Each row was made from one small tree. The marks that hang from a mark follow it in brackets, in alphabetical order. Every link used is in the known rows. Write each row's tree.
Known rows:
sime[gukobu sivolib]: [ -2  -1  -8  -6  -2   9 -35  -7   1 -29  15   3 -21 -10  29  -2 -14  14
  23 -20   1   4  10   2 -11  -4 -19 -23 -31 -34  -5   2  54  15  17  34
 -31  19  13   7  17 -14 -10]
femabit[busir fozu[bibi] leso[runaf]]: [-13 -40 -37 -18  47 -15 -17  16  22 -28 -56  23  -2   6 -19  16 -31  13
   1  10 -21   3  -4  -9  18 -16 -38 -34 -18 -16 -24  21  29  -3  52  26
   1  31  23  -2  36 -14 -53]
deve[busir]: [ -2 -52   1 -28   6  12   4 -24  -8 -14   9   8  -2  -6   7  -5 -27  13
  -2   1 -11   1  -3 -10 -16 -20 -22 -31 -11   4 -44  -1  22   2  60  10
   2  24 -10  27   9 -18 -13]
leso[femabit[busir fozu[bibi]] runaf[kidom]]: [-19 -57 -24 -14  47 -12 -38  17  38 -45 -89  24  -8  -3 -25  -7 -62   7
  12  45 -33  -4 -28   2  30 -15  -8 -34 -15  -4 -18  20  43  -9  -1  34
  -3  25  36  -6  16 -10 -10]
sivolib[poro sime[gukobu[runaf[kidom leso[femabit]]]]]: [  3 -56 -47  -4  59  29 -52   8  48 -20 -46  -9 -17 -27  36 -27  -9  37
  67  18   7 -12 -26  41  42   4 -27  24  -6 -94  46  12  66  11  42  23
 -32  62 -24 -30 -22 -29  41]
bibi[fozu[femabit[leso]]]: [ -6 -20 -27 -24  32  10 -26  17  31  -7  22  13  18  -4  -7  -2  -2  19
  24 -10  -7   2 -15   0  -7  -5 -42 -25 -13   5   1  -2  27  -6   7   7
 -10  31  -9   3 -22 -14  46]
runaf[leso[femabit]]: [ 10  10 -20 -29  28  13 -47  21  34 -33  -4  22  13   6   6 -10 -15  22
  31  33   5 -11  -4   5   2  -9 -14   4  -7 -17 -19  -9  56  11   0  24
 -20  33 -24 -11 -18 -17  60]
leso[femabit[busir[deve] fozu] runaf[kidom]]: [-19 -36 -29 -32  72  -4 -24  37  45 -41 -67  24  10  -6  -3 -11 -64   2
  31  53 -30  -3 -33   8  14 -10 -24 -26 -28 -23 -44  11  47 -19   5  27
 -21  10  23   4 -16  -2 -20]
femabit[busir[deve[niri]] fozu leso[runaf[kidom]]]: [-28 -25 -44 -27  99  -9  16  16  36 -36 -36  15  20  -8  -4  -1 -58 -11
  30  32   1  14 -28 -15   1 -16 -40 -39 -58  -9 -39  38  28  -8  78  23
  -1   4  28  -1  -7 -17 -45]
sime[gukobu sivolib[poro]]: [  8 -15  -3  -7  -7  17 -29   7   3 -44  28  -8 -30 -18  42   5  -3  12
  45 -16  -6   3  14   5   2  -1 -25  -5 -26 -72  14   2  68  21  41  38
 -33  29  -5   3   9 -10 -35]
poro[sivolib]: [-16  -5  17 -18 -12   7 -19  21  -4 -27 -21   8  23 -12  19  -4 -30  17
  17  11 -11   0   5   5 -18 -10  -8 -26  -7 -31  -4  -2  28   0  25  20
 -13  30  -1 -19  14 -20 -24]
sime[gukobu[runaf[leso]] sivolib[poro]]: [ -2 -23 -47  -5   7  14 -26   9  26 -15   4 -11 -14 -31  23  -8   6  46
  43   2   6   3  -3  18  17   6 -40   2   9 -95   6   4  75  19  55  33
 -30  53   1 -10  12 -24  -5]
fozu[bibi femabit[busir leso]]: [-15 -58  -3 -36  22  -5 -21  27  30 -25 -31  12 -26  -2  -9  17 -32  14
  -2  20 -14 -13  -7  -9   4 -15 -14 -17 -33   0  10 -14  23  14  35  19
 -10  29   4  29 -35 -14  12]
runaf[kidom leso[femabit[busir fozu[bibi]]]]: [-23 -53 -46 -26  62  -4 -46  15  68  -8 -83  14  -8  -7  -6   1 -66  21
  19  57 -10 -10 -30  -4  32 -18 -10 -19 -16  13 -23  15  56  -7  -1  28
   7  38  27   0  -3 -11  30]
niri[deve[busir]]: [ -3 -61   7 -33  10  16  11 -13  -2 -42   9   5   4  -2  13   0 -35  15
  -1 -11 -10   5   4  -8 -12 -15 -15 -22 -10  35 -87  -5  28   7  66  31
   8  19 -23  44 -12 -22   7]
bibi[fozu[femabit]]: [ -9 -30 -16 -24  15  13 -32  -6  17 -19   9  12  18 -10  -6 -10  -6  27
  21 -16 -25   1 -16   5  -5  -5 -27 -40  -8  11   9 -24  21 -12 -23   8
  -6  31   3  19 -19  -6  36]
femabit[busir[deve]]: [-14 -29   1 -39  30   7  -4  16  19 -34 -20   8 -12 -10   8   8 -28  14
  16  34 -12  -3  -4   3 -18  -8 -16 -32 -36   6 -45 -28  25   3  30  16
  -3  15  14  45 -20  -6 -50]
fozu[bibi femabit[busir[deve] leso[runaf]]]: [ -3 -40   6 -43  35 -12 -14  32  28 -63 -44  20 -19   4 -18  15 -15  12
  10  50 -20  -8 -17   0   4 -10 -24  -9 -32 -36  -5 -18  33   0  40  28
 -28  12  16  19 -47   0  -3]
runaf[kidom leso]: [-40   1 -18 -21  44  17 -32 -36  34  -3 -48   8  -8  -1  10  -7 -10   6
  36  37  14   0  -7   0  -2  -3 -15 -23 -10   2 -31   4  29   2   5  17
  -4  30  11 -39  -7 -23  36]
gukobu[runaf[kidom] sime[sivolib[poro]]]: [-39  -1 -17  -6  11  18   5 -27   8 -13 -69 -10 -19 -38  -8 -42 -19  31
  53  21  -4   0  -1  31   4   7 -14 -25  -2 -64  30  26  24  21  40  25
   3  38  19 -12   1 -34  28]
femabit[busir[deve] fozu leso[runaf[kidom]]]: [-34 -22 -38 -27  87  -5  -7  23  43 -15 -65  16   5  -3  -4   6 -41  -3
  31  39 -11   7 -23   1   4  -6 -45 -33 -30 -22 -52  28  30 -19  49  22
 -12  13  29 -19  -2 -13 -45]
femabit[fozu leso]: [-12  -8 -40 -19  38   2 -24   5  21   5   9  17  25   5  -2   4 -20  15
  20 -33  -8  10   8  -8 -13  -9 -45 -29 -20   1 -28  15  33   3  38  14
  -2  25  -9 -23  12 -18  -7]
deve[busir niri]: [  4 -67  -9 -26  16   8  26 -36 -13 -36  28   8  13 -14   7 -14 -41   6
  -1  -6   0   8  -3 -28 -19 -30 -17 -37 -35  18 -33   7  18  14  91  12
  13  16  -9  42   3 -25 -12]
gukobu[runaf[kidom]]: [-42 -44 -10  -8  26  11  -9 -24  16   2 -52   6  -4 -19 -26 -24 -16  26
  19  26  -9   7  -9  13  -5   3  -9 -44  -1  -3 -25  -2  13   1  12   7
   5  31  29 -24  12 -27  13]
sime[gukobu[runaf[leso]] sivolib]: [-11  -8 -49  -5  12   7 -28 -15  27  -2 -22   1  -3 -21  13 -10 -10  43
  20   6  13   2  -4  13   4   4 -34 -14   6 -62  -9   4  56  10  33  28
 -26  42  18 -11  20 -28  22]
sivolib[poro sime]: [  8 -16 -10 -22   6  31 -28 -13 -12 -34   1  -4 -12  -7  40  -6  15  16
  49 -22 -15  -6  18  27   6  -5 -26   0 -21 -49  35  -3  28  18  60  21
 -11  49 -26   4  -7 -20 -42]
leso[femabit[busir[deve[niri]] fozu] runaf[kidom]]: [-11 -39 -30 -30  84  -8  -5  20  42 -67 -39  24  24 -13  -8 -19 -77  -9
  30  47 -18   5 -34  -6  10 -18 -18 -33 -49 -13 -34  20  45  -8  39  27
  -8   0  25  19 -22  -6 -20]

Which tree is each row?
[ -6 -21  -3 -11   6  18 -38   3 -11 -23 -16  -4   4 -15  69  -7 -24  20
  33 -19  -5  -4  -3  25  -3  -7 -19  -6 -31 -70  52   8  39   0  39  22
 -31  45 -18 -21  11 -23 -38]	poro[sivolib[sime[gukobu]]]
[  8 -61 -18 -35  34  -9 -26  50  47 -37 -33  18  -4  -6 -16   7 -55  31
   8  31 -39  -5 -17   1   9 -14  -9 -23 -31  25 -28 -15  53   2   6  28
   2  21  21  52 -26   9  -7]	leso[femabit[busir[deve] fozu[bibi]]]
[-29 -50 -17   3  27  16 -25   0   7   2 -72 -12   4 -34  39 -25 -31  26
  31   3  -6   1 -20  37  14   5 -15 -17 -14 -75  42  21  30  -5  40  13
 -21  53  10 -41  17 -32 -14]	poro[sivolib[sime[gukobu[runaf[kidom]]]]]
[ -9 -24 -25   0  -2   4 -16  -5   7  -9 -10  -2 -10 -25   3 -13 -11  36
  16 -14  -8   7   2  13  -4   5 -23 -29 -10 -54  -8  -2  49  10  27  28
 -22  30  25   8  28 -20  -8]	sime[gukobu[runaf] sivolib]
[ -1 -24 -42   3  29  15 -44  29  56 -25 -31  -8 -17 -35  19 -20 -27  35
  58  35   6  -8 -24  23  33   6 -26  18   5 -91   6  23  90  18  31  38
 -40  43   3 -26 -10 -24  51]	sime[gukobu[runaf[kidom leso[femabit]]] sivolib[poro]]
[ -8 -44 -23  -2  11  14 -21  19  -8 -12 -40  -5  11 -31  38 -17 -21  42
  22 -15  -7   1  -7  37   6   0 -23 -15  -8 -88  48   2  33  -3  50  17
 -24  59  -7 -20  22 -31 -32]	poro[sivolib[sime[gukobu[runaf]]]]
[-11 -42 -31 -31  52   8 -16  37  38  -8  -1   7  11 -11   3   7 -27  18
  17   8  -4  -7 -25  -1  -1  -9 -47 -36 -19   5  -7  -3  24 -11  22   8
  -2  34  -2  36 -17 -16   7]	bibi[fozu[femabit[busir leso]]]
[-31  31 -39 -12  36  11 -18 -19  40   2 -97  10  -5 -21 -10 -52 -42  41
  45  55  18 -12 -22  31  13   3  -9  -5   7 -51  14  32  45   8   4  29
  -8  36   7 -26 -18 -38 112]	gukobu[runaf[kidom leso[femabit]] sime[sivolib]]
[ -8 -37   6 -27   4  -2 -33   0  22 -25 -11  17 -15   7 -18   8  -3  14
   7  -2 -14  -2   1 -10  -3  -8 -14  -5 -22   6  19 -14  27  18  19  17
 -17  22   6  -2 -41 -10  54]	fozu[bibi femabit[leso]]
[-17  22 -44 -17   7  20  -2 -19  13 -13 -46  -4   0 -29   3 -34  -3  52
  53  18  10  -5   9  29  10   6 -31  -4  15 -88  37  12  43  26  59  30
  -1  58  -8 -15   0 -34  29]	gukobu[runaf[leso] sime[sivolib[poro]]]
[ -9 -14 -10 -39  52   5   3  40  29 -22 -15   8  -7  -2   6  18 -25   9
  23  35   6  -5   0   1 -20  -9 -31 -21 -42   3 -51  -7  30   7  55  17
  -7  14   5  26 -23 -14 -37]	femabit[busir[deve] leso]
[-17 -73  11 -36   5  -2 -27   4  21 -39 -38  10 -30  -7 -12   8 -34  19
  -3  21 -25 -13  -8  -1   5 -15   1 -32 -26   8  13 -36  22  10  15  19
  -5  29  22  48 -25  -6   7]	fozu[bibi femabit[busir]]
[-50  -2 -33 -17  57  17  -1 -59  29  15 -98   7   1 -21 -18 -41 -16  37
  39  42  17   3 -14  26  -2   4 -13 -31  10 -24   0   8   7  -4  10  10
  16  46  13 -46  -8 -39  75]	gukobu[runaf[kidom leso] sime]
[ -8  31  -2 -20  -6  20  -4 -23 -10 -34 -15  -2 -20 -16  22 -23  -5  21
  58   0  -4  -4  19  21  -7  -4 -16 -14 -18 -64  39   9  38  26  44  35
  -7  32 -10   6  -1 -22   0]	gukobu[sime[sivolib[poro]]]
[-50 -19 -12 -10  41  15   6 -62  11   5 -89   5  -4 -24 -27 -46 -19  29
  32  28   1   8  -6  28 -13   5  -2 -47  -4 -13   1   2  -4   1   8   8
  16  35  18 -25   3 -33  51]	gukobu[runaf[kidom] sime]
[-14   6 -21 -12  -8  16   8 -15  -8 -21 -30  -5  -7 -32  -8 -35  -9  45
  45   5  -5  -4  13  33  -2   6 -23 -21   4 -77  36   7  31  25  54  27
   2  45   4   4   6 -30  10]	gukobu[runaf sime[sivolib[poro]]]
[ 14 -63 -20 -36  42 -13  -7  25  41 -56  -9  16   6 -13 -19   1 -70  21
   8  26 -28   2 -18 -15   6 -25  -4 -26 -53  33 -24  -3  48  15  41  28
  11  12  25  65 -24   5  -9]	leso[femabit[busir[deve[niri]] fozu[bibi]]]
[-16  -9 -42  -1  37   8 -49  13  53  -6 -45   4 -10 -25  10 -25 -39  32
  38  37  12  -7 -28  18  21   3 -17  -2   0 -63  -9  25  78   8   4  32
 -36  31  19 -24  -2 -26  68]	sime[gukobu[runaf[kidom leso[femabit]]] sivolib]
[-15 -12 -30 -12  44   1 -44   8  26 -39 -50  31  22   2 -12 -23 -38   2
  31  19 -28   5 -19   8  14  -7 -20 -24  -4 -28 -16  19  43 -15  -8  25
 -19  17  12 -43  13 -15  18]	leso[femabit[fozu] runaf[kidom]]
[  2 -28 -28 -37  75  -2  11  35  33 -61  12  18  25 -12  -8  -1 -26   4
  27  36  -1   7 -34 -11  -1 -14 -49 -33 -37 -19 -16   7  24 -12  53  16
 -10  15   9  41 -32  -8 -13]	bibi[fozu[femabit[busir[deve[niri]] leso[runaf]]]]
[ -7   0 -45 -14  46  -2 -22   6  10 -16 -18  30  31  12 -10   1 -15   6
  20 -20 -11  12   2  -4  -2  -7 -51 -29  -8 -34 -23  21  28 -12  45  21
 -17  24  -1 -42  28 -18 -24]	femabit[fozu leso[runaf]]
[-36 -46 -37 -12  69 -13 -16  -2  37 -11 -86  18 -13   0 -22  10 -42   1
  12  33 -15   7 -17  -8  23 -13 -31 -43 -23  -4 -25  36  28 -11  41  27
   4  27  40 -24  35 -18 -36]	femabit[busir fozu[bibi] leso[runaf[kidom]]]
[-30   2 -35 -19  61  17 -22 -25  44   0 -97  17  10 -18 -20 -51 -33  38
  43  59  15  -5 -20  31   9   2  -5 -13   9 -30   9  11  30   2  -5  14
   1  42  -2 -37 -26 -37 114]	gukobu[runaf[kidom leso[femabit]] sime]
[-23 -48 -14   9  12  13 -18   1  19 -25 -21 -17 -30 -41  10 -13 -11  27
  44   7  -9   6  -8  19  16   9 -21 -17 -10 -71   6  17  58  21  47  28
 -24  33  26 -13  18 -23 -15]	sime[gukobu[runaf[kidom]] sivolib[poro]]
[ 10 -68 -28  -3  27  27 -27  -2  -2 -25  -7 -11 -18 -28  33 -15  15  39
  43 -32 -11   1   4  38  19   4 -32  -7 -10 -87  44 -10  39  18  67  13
 -18  60 -17  -2  11 -24 -42]	sivolib[poro sime[gukobu[runaf]]]
[  9 -38 -22 -17   6  -6 -45   9  27 -26 -14  25   9   1 -24  -4 -35  28
   8  -6 -36   3  -1  -2   8 -13  -8 -18 -14  25  -8  -3  51   7 -11  27
   3  28   9   7   3   0  35]	leso[femabit[fozu[bibi]]]
[-20 -50 -38 -35  67  -5 -40  27  80 -16 -76  14  -9  -9 -11   3 -61  23
  26  65 -17  -6 -32   1  23 -10 -10 -10 -23  22 -36   7  59  -2  -5  29
  -1  26  35  13 -33   3  34]	runaf[kidom leso[femabit[busir[deve] fozu[bibi]]]]
[ 10 -25 -46 -21  23  -1 -55   4  47 -12 -24  25  15   7 -14  -1 -33  34
  18   8 -18  -1  -4  -2  19 -13 -14  -5   0   7 -18   1  63   6 -10  28
  -4  38   3 -15  -1  -3  61]	runaf[leso[femabit[fozu[bibi]]]]
[  1 -36 -35 -27  67 -20  13  17  27 -55 -23  22  15  -1 -26  11 -38   9
   8  28 -12  15  -9 -23   3 -20 -36 -35 -48  -3 -35  21  31   5  79  28
   3  14  32  22   5  -3 -54]	femabit[busir[deve[niri]] fozu[bibi] leso[runaf]]
[-10 -66  18 -48   7  -5 -20  20  30 -46 -35   9 -31  -9 -13  12 -29  23
   3  30 -32  -7 -13   1  -2  -8  -1 -20 -34   5  -2 -46  26   9  11  20
  -9  21  24  60 -56   8  -3]	fozu[bibi femabit[busir[deve]]]
[-14 -46 -36  -5  57  13 -45   2  57 -12 -48  10  -2 -20   0 -25 -30  30
  34  43  12  -1 -29  20  17   3 -13  -4   1 -37 -20   1  63  -1  -3  17
 -27  37  -2 -38 -12 -26  71]	sime[gukobu[runaf[kidom leso[femabit]]]]
